Each row comes from the steps of one path. Every step used is in the known rows, and no mark comes twice. Write the path behind each row, first mark first.
Known rows:
bubad > bomi > sigi > pafib > duse: [ 19 -23  -3   5   7 -26   1 -21 -11  -4  13   8  20  32 -14  12  27   6
   5   5 -15   7]
pafib > sigi > bubad > gitub > zono: [ 28 -18  -9 -10  16  -5   8  -4  -7 -26  18 -28  17  20   1  25   9 -22
   7  10 -33  16]
gitub > zono > bubad > bomi: [  9  -3  -4  -6   2 -20  13 -28  -7 -43   0 -18   6  17   1  -8   6   2
 -27   0 -26  -1]
duse > melu > sigi > bomi: [ 20  -6  -7  -1  -2 -18 -11  14  13 -15  -7  39  24  27 -10   4  12 -15
  11  -8  12   5]
duse > melu: [ -6  -8  -3   1  -7   4   6   1  -1  -4  -1  19  22  11  -2 -10   2 -16
   3   2   5   0]
pafib > duse > melu > bubad > bomi > sigi: [ -3 -26 -14  13  -3 -15  -3 -28 -19 -21   1   4  35  50 -14   6  45  -1
  29  -8 -32  13]
bomi > sigi > bubad: [ -5 -16  -4  11  21  -6  11  -6   7  -6   5  24   6  22 -11   0  17 -11
  27   5   6   1]
melu > sigi > bubad > zono > gitub: [ 39  -3 -14  -5  14 -14 -23  -4  16 -55  10   3  14   6  -5   4   9  22
  22   1  10   9]
melu > bubad > gitub: [ 10  -9 -10   3   7  -3 -14  -9   1 -25   3  -7   1   8  -6   6  19  13
  28   8  -9   6]
zono > bubad > bomi: [ 13   4  -2   1  -3  -8   4 -13  -3 -31   2  -9   5   2  -4 -11   2   8
 -23   8  -8   2]
zono > gitub: [ 22   3  -5   3  -2  11  -4  -3   9 -25  -3  10   7   3   4   6   8  14
  -1   1   4  -6]
pafib > duse > melu > bubad: [ 10 -15  -9   5  -9  -7  -1   1  -9  -5   4   9  28   9  -1   5  17 -13
  29 -10 -25   4]
bomi > sigi > bubad > zono: [ -3 -15  -5  10  24 -21   7 -23  -1 -15  16   3   7  24 -13  -6  14   5
  32   5   5   8]
bomi > sigi > pafib > duse > melu > bubad > gitub: [ 18 -39 -10  12   8 -24   5 -15  -4 -17  18  40  40  32 -16   9  43  -5
  49   8 -14   3]
bubad > zono: [  1   2   0  -1   4 -15  -4 -18  -6  -9  12 -21  -1   2  -1  -6  -2  17
   6  -1  -3   7]
bomi > sigi > bubad > gitub: [  9 -20  -6  10  24  -1   8 -14   6 -20  11  10  12  31 -15  10  29   6
  27  18   3   6]
gitub > zono: [ -4  -7  -3  -7   6 -10  11 -14  -5 -10  -1 -10   1  16   5   1   2  -6
  -1  -8 -18  -3]
bomi > sigi: [-17 -10   1  10   7  -5   9 -15  -4   0   0  16   2  23  -8   2  21   2
  11  -4   0  -2]
gitub > zono > bubad > bomi > sigi > pafib > duse > melu: [ 17 -32  -5   3   4 -39  31 -34 -12 -35  16  29  45  42  -9  -6  28 -18
  -6   0 -31  -5]

Which path is each row?
[  6 -17 -12  -3  12 -13  -3 -23  -3 -37   1 -18   3  23  -1   8  23   9
  25   0 -26   3]
melu > bubad > gitub > zono
[  5 -26  -9   4  29 -13  19 -28   3 -30  10   0  14  47 -10  11  31  -1
  25  11 -16   3]
bomi > sigi > bubad > gitub > zono
[ 26 -20  -1  -1  -6 -16  11   8   0   9  15  32  36   2  -3   1   0 -21
  10   5  -5  -3]
sigi > pafib > duse > melu
[  3 -36  -7  13   5 -27   9  -6  -3  -4  12  53  36  25 -12  -1  32 -21
  48  -6 -11  -3]
bomi > sigi > pafib > duse > melu > bubad
[  7 -21  -7  -9  -2 -23 -13  15  12 -19   1  54  28   7 -11 -15   5 -22
  12   2  21   0]
duse > melu > sigi > pafib
[ 24   5  -6   3   2  -4  -7 -21   2 -35   9 -12   6   6   3   1   5  32
   4   1   3   1]
bubad > zono > gitub
[ 19  -9 -11  -2  11  -2  -7  -4   3 -22   2 -12   9  17  -8  -3   1  -3
   2  15   1  13]
sigi > bubad > bomi
[ 10 -11  -4  -8   9  -8   6 -23  -5 -24   5 -24   6  24   1  10  15  10
  -1   5 -22   2]
bubad > gitub > zono
[  8 -29   0   9   2 -21  19  -6  -4   8  15  47  38  26 -10   3  23 -20
  21   1  -5  -3]
bomi > sigi > pafib > duse > melu
[ 20 -28 -16 -13  13 -15  -4  -6   8 -49   4   9  34  37  -9   3  22 -14
  20   9  -9  10]
duse > melu > sigi > bubad > gitub > zono
[  4  -1   1  -2   4 -16  24 -14   0 -25   4   2   2  -1   6  -7  -2  -9
 -14  -7 -20 -12]
gitub > zono > bubad
[  0 -23  -6   5  12 -23  -1 -22  -2 -15   3  25  11  33 -17  -7  21   1
   5  10   9   5]
bubad > bomi > sigi > pafib
[ 26 -29 -14   0  -4 -25 -10  -6  -8 -22   8  18  38  19 -10  -3  17 -12
  22   5 -16  10]
sigi > pafib > duse > melu > bubad > bomi
[ 27 -30 -14  16   8 -32   0 -26  -1 -39  21  42  43  30 -10   0  37  10
  51  -5  -8  -1]
bomi > sigi > pafib > duse > melu > bubad > zono > gitub
[ 16 -10  -5  -6 -14 -11  -9   7  -6  -7   4   8  32  11  -4  13  18  -7
   6 -13 -20   8]
pafib > duse > melu > sigi
[ 21 -24  -3   9  -2 -30  20 -20  -6 -24  17  39  43  28 -15  -7  25 -13
  -2   8 -13  -2]
zono > bubad > bomi > sigi > pafib > duse > melu
[ 28 -17  -9  -5  -1 -12  -7  17   4 -13   9  17  36  12  -7  12  12 -20
  23  -3 -13  11]
pafib > duse > melu > sigi > bubad
[ 29   3  -1   2   0  -8   0  15  -3   7   7   1   6   8  -1  25  -2 -24
  -2  -6 -11  11]
pafib > sigi > bomi
[ 14  -9 -18   7  -1  -8 -10 -19   2 -51   4  14  28  14  -1 -13  17  14
  33  -4   2   3]
duse > melu > bubad > zono > gitub
[ 35 -29 -10   2   1 -18  -3   0   0 -18  17  24  38   9  -9   7  22  -7
  37  13 -14   4]
sigi > pafib > duse > melu > bubad > gitub
[ 18  -7  -5  -3  11 -14  -4   0  -9 -11  25 -24  11  -3  -2   9  -7 -16
  14   4 -12  21]
pafib > sigi > bubad > zono
[ 39 -29 -13 -13   8 -19  -1  -6  -1 -38  14  -7  42  35  -6  22  27  -9
  20   3 -35  12]
pafib > duse > melu > sigi > bubad > gitub > zono
